Known rows, with every step that occurs:
rozu > fifo > sonusa > sivanok: [ 11  26   1 -19 -15  14  12 -17 -32  -6  23  -9  -2  -8   0 -19   3  18
  13   2  -7 -12   7 -27   2]
sonusa > fifo: [  7   6   1  -5  39 -17  18  -4 -14 -10  -6  -9  12 -26   9  -9  17  -8
  -2  -5   5  13 -13 -22 -11]
fifo > sonusa > rozu > fitulo > rafed > sivanok: [  9 -45  30 -14  22  -4 -24  27  10 -16   3   5   5  20 -27  32  -2 -30
   1  16  24 -16   9  39   0]
fitulo > rafed > sivanok > fifo > sonusa: [  8 -36  16   4  -6   1 -30 -22  25 -14 -12  -7  10   5 -13  49 -30 -20
 -21 -13  -8   2  12  -1   8]
rakiv > rozu > fitulo > rafed > sivanok: [ -3 -45  32  -6  29   5 -35  38  -9   0  -4  27  20  41 -24  12 -10 -21
  15   4  28   5  23  24 -24]
sivanok > fitulo > rozu > fifo: [-11  69 -47   4   6 -11  13  36 -26  21 -13  11  12 -22   8 -24  13  50
  -5  10 -23   9 -30  -1   6]
sivanok > fifo > sonusa > lumi > rozu > fitulo: [  3 -52  12   7 -34  27  -6 -41  -2  13  39  -6 -39  14  -7  -2 -21 -24
  33  -5  31   0  -8 -14   2]
rafed > sivanok > fifo > sonusa > rozu: [-17 -28   8  12  -9 -13  10 -35  52 -18 -14  -8  -7   2 -11  26   1 -40
 -20  -2  -6   6   9   3  23]
rozu > fitulo > rafed > sivanok > fifo > sonusa: [ 18 -60  30  -5  -4   9 -48 -14   8  -4  -8   7  11  21 -19  39 -33 -32
  -7 -12   2  -4  27  10   5]
rozu > fitulo > rafed: [ 19 -26   4  -8  40   7 -33  54 -34   0  -9  13  13  16  -1   8   6  -3
  20  -9  18 -12  -1  12 -25]
fitulo > rafed > sivanok > fifo: [  6 -27   2  13  13  -3 -27   3  17  -9 -29   0  26   8  -9  44 -24  -9
 -15 -29 -10   4   8  -5  -4]
rafed > sivanok > fifo > sonusa: [ -6 -20   5  10 -12  -4 -12 -49  38  -6 -22  -6  -1   2  -6  28 -13 -27
 -19 -13  -8   7  14 -13  15]
rakiv > rozu > fifo > sonusa > sivanok: [ -8  11  14 -19 -26  16  21 -17 -23  -7  37   3  -2   7 -10 -35  -4   2
  17  15   4   6  14 -18  -2]
fifo > sonusa: [  4   4  -7  -4  14  -1   0  -8   4 -12  -8 -13 -14  -9   8  -2  12  -8
  -4   5  11  -7  -3 -11   0]
fitulo > rozu > fifo: [-12  49 -45 -10  25  -6  16  32 -42  18 -17   4  11  -3   8 -22  13  26
   3   8 -20   0 -23 -18   8]
rozu > fifo > sonusa > lumi > sivanok: [ 12  12 -10 -19   4  17  16 -10 -33  13  24 -13  -9  16  18 -25  17  13
  13   7  -5 -30   2  -8  16]
rakiv > rozu: [-20  -4  -2   8  21  -6  12  22   1  -7  -8   8   2  11   1 -23  16 -11
  10   4  14  15   1  -8 -17]
sivanok > fifo > sonusa: [ -1 -17  -4  10  -8   1  -5 -29  18 -10 -11  -8 -11  -5  10   5   0 -23
  -8 -12  -9   6   4 -22  10]
rafed > sivanok > fifo: [ -8  -9  -6  20   7  -9  -6 -25  30  -3 -36   1  14   3   1  21  -5 -17
 -13 -27 -10   6  14 -16   2]
rozu > fifo > sonusa > sivanok > fitulo: [ 16  48   4 -10 -38  11  12 -14 -14  -8  27  -4  -5 -27   1 -23  -2  43
   2   6 -13   0   2 -10   1]
sonusa > sivanok > fitulo > rozu: [-10  63  -8  11 -11  -1  24   5 -23  25   5   3  -2 -20  29 -31   5  43
   8  -9  -8  14  -4  -4 -25]
lumi > sivanok > fitulo: [  8  29 -14  14  16 -16   7  28   4   5 -18   8  13 -11  22 -23  26  32
  -3  -7  -4  -5   1  10 -20]

Rows:
[ 10  -8   2   2  32  -7 -20  27   6  -9 -22  -2  22   9 -11  36  -4   5
  -5 -13   7  -9   1  10 -19]	fitulo > rafed > sivanok
[ -5 -27  -3   7   4 -10  16 -14  26 -10  -4  -3  -1   9  14 -11  15 -33
 -16   3 -17  -6  10   5  11]	lumi > sivanok > fifo > sonusa > rozu
[-13 -49  24   2  -1  -7  -8 -24  33  -6  -7   9  -7  15 -14  19  -2 -49
  -8   3   4   2  21  12  20]	rafed > sivanok > fifo > sonusa > rozu > fitulo
[  4  30  -2  20   6 -13  -1   4  30   0 -29   2   5 -19  -1  11  10  24
 -14 -10   5   6  -3   9 -10]	rafed > sivanok > fitulo
[ 17  16  -4  10  10  -7 -14  49   0 -10 -14   5  10 -19   0  13   4  36
  -3 -10   1   6 -19  19 -23]	sivanok > fitulo > rafed
[-14 -27  -2  10  -5 -10  17 -14  32 -18  -4 -10 -13  -6   4   7  11 -35
 -13   0  -8   9  -3  -6  20]	sivanok > fifo > sonusa > rozu
[ 16 -29  19  -6  37   2 -37  36 -13   3 -19  11  23  21 -11  27  -6  -3
   8  -8  18 -15  14  19 -18]	rozu > fitulo > rafed > sivanok
[ -2  58 -29  -6 -15  -7  13  13 -18  15   3   0  -6 -21   1 -19   6  39
 -15  20 -16   8 -26   1  16]	sivanok > fitulo > rozu > fifo > sonusa
[-11  -4  -2  -1  14 -12  21   6  21 -22   0 -10 -18  -7   1  -1  24 -19
  -3  14  11  -4 -13   8   4]	fifo > sonusa > rozu
[ -7 -20  17   7 -24  11   4 -67  27   9   2 -17 -25  13  13  23 -18 -22
  -3 -19   3   5  16 -14  22]	rafed > sivanok > fifo > sonusa > lumi
[ -2  76 -23  -4 -15   2  25  15 -41  27  10   6   8 -22  16 -35   3  62
  10   1 -25  11 -10 -12  -8]	sonusa > sivanok > fitulo > rozu > fifo
[ -7  44  -7   1 -10   2  22 -10 -17  39  21  -8 -23   3  41 -33   8  29
   0  10  -2  -3  -6  17  -3]	fifo > sonusa > lumi > sivanok > fitulo > rozu
[ -1 -57  17   4  25  -4 -25  30  13  -7 -19  16  20  23 -20  35  -9 -37
   3 -14   2  -1  12  25   5]	sonusa > rozu > fitulo > rafed > sivanok > fifo
[ 20  16  27  -6 -29   8 -10   3  -6  -9  27  -8  -4 -22   5   8 -20  34
   1  -7   7   3   4  11 -24]	fifo > sonusa > sivanok > fitulo > rafed
[ -2   1   0  11 -12  11   9 -26  -2   1  -5  -4   7  -7  21  -9  -4   0
  11 -33 -14   9  18 -33 -14]	sonusa > sivanok > fifo
[  4  55 -30 -11  -4 -10  13  17 -27  25   6   4   9 -12  12 -37  11  41
 -17  23 -24  -6 -12  10  11]	lumi > sivanok > fitulo > rozu > fifo > sonusa
[ -2 -10   0   4 -21  20  15 -24   9  -1  39 -23 -42  -3  -2   0  -3   3
  25   6  37  -6 -28 -10  -6]	fifo > sonusa > lumi > rozu
[-10  39 -34 -16   4  -3  12   6 -32  12   1  -5  -3  -3   2 -19   6  14
  -5  18 -16  -3 -19 -15  17]	fitulo > rozu > fifo > sonusa
[  4  -9 -17  17  20  -6   2   0   2   5 -26   1  17   7  24 -16   9 -13
  -5 -22 -19  -4  14 -19  -5]	lumi > sivanok > fifo
[ -5  58 -20  -5 -17 -10   4  -8   2  18  -6   3   5 -15 -12  -1  -6  37
 -27  17 -18   7 -14  11  21]	rafed > sivanok > fitulo > rozu > fifo > sonusa
[ 13  38   0  -1 -58  14  14 -12  -2 -12  52  -4  -8 -35 -24 -17 -12  52
  11   9  12   0 -25 -11 -14]	lumi > rozu > fifo > sonusa > sivanok > fitulo
[ -5  31  19 -11 -50  11  18  -7 -12  -2  42  10  -7 -11 -11 -38  -5  28
   7  20   3  20   8  -2  -2]	rakiv > rozu > fifo > sonusa > sivanok > fitulo
[ -6 -46  15   2  -2  -5  -1  -2  12  -8  -1   7 -17   9  -3   0   9 -46
   4   7   6   3   8   4  17]	sivanok > fifo > sonusa > rozu > fitulo
[-11  38 -25 -21  -6  14  24 -14 -46  27  23 -15 -21  10  18 -20   4  17
  16  18 -10  -6 -20 -15  24]	fitulo > rozu > fifo > sonusa > lumi
[ -2 -45  18   7  -3 -10 -11  -7  43 -26  -6  -6   7   7 -21  50 -19 -34
 -24  -3  -5   3   7  17  16]	fitulo > rafed > sivanok > fifo > sonusa > rozu
[ -4 -27  13 -10  20  -7   1  19   2  -6   5   3 -17   7  -4 -11  24 -33
  13  18  21  -8   2  14   4]	fifo > sonusa > rozu > fitulo
[  0 -52  12   1   9  -6  -2   1   7   4  -1   8  -1  22   7 -16  17 -47
   3   5  -4 -11  21  14  10]	lumi > sivanok > fifo > sonusa > rozu > fitulo
[ 13 -39   9   1  20  10 -38  34  -2  -7   6  12  17  16 -37  33 -19   0
  21  -5  36 -12 -11  15 -34]	lumi > rozu > fitulo > rafed > sivanok
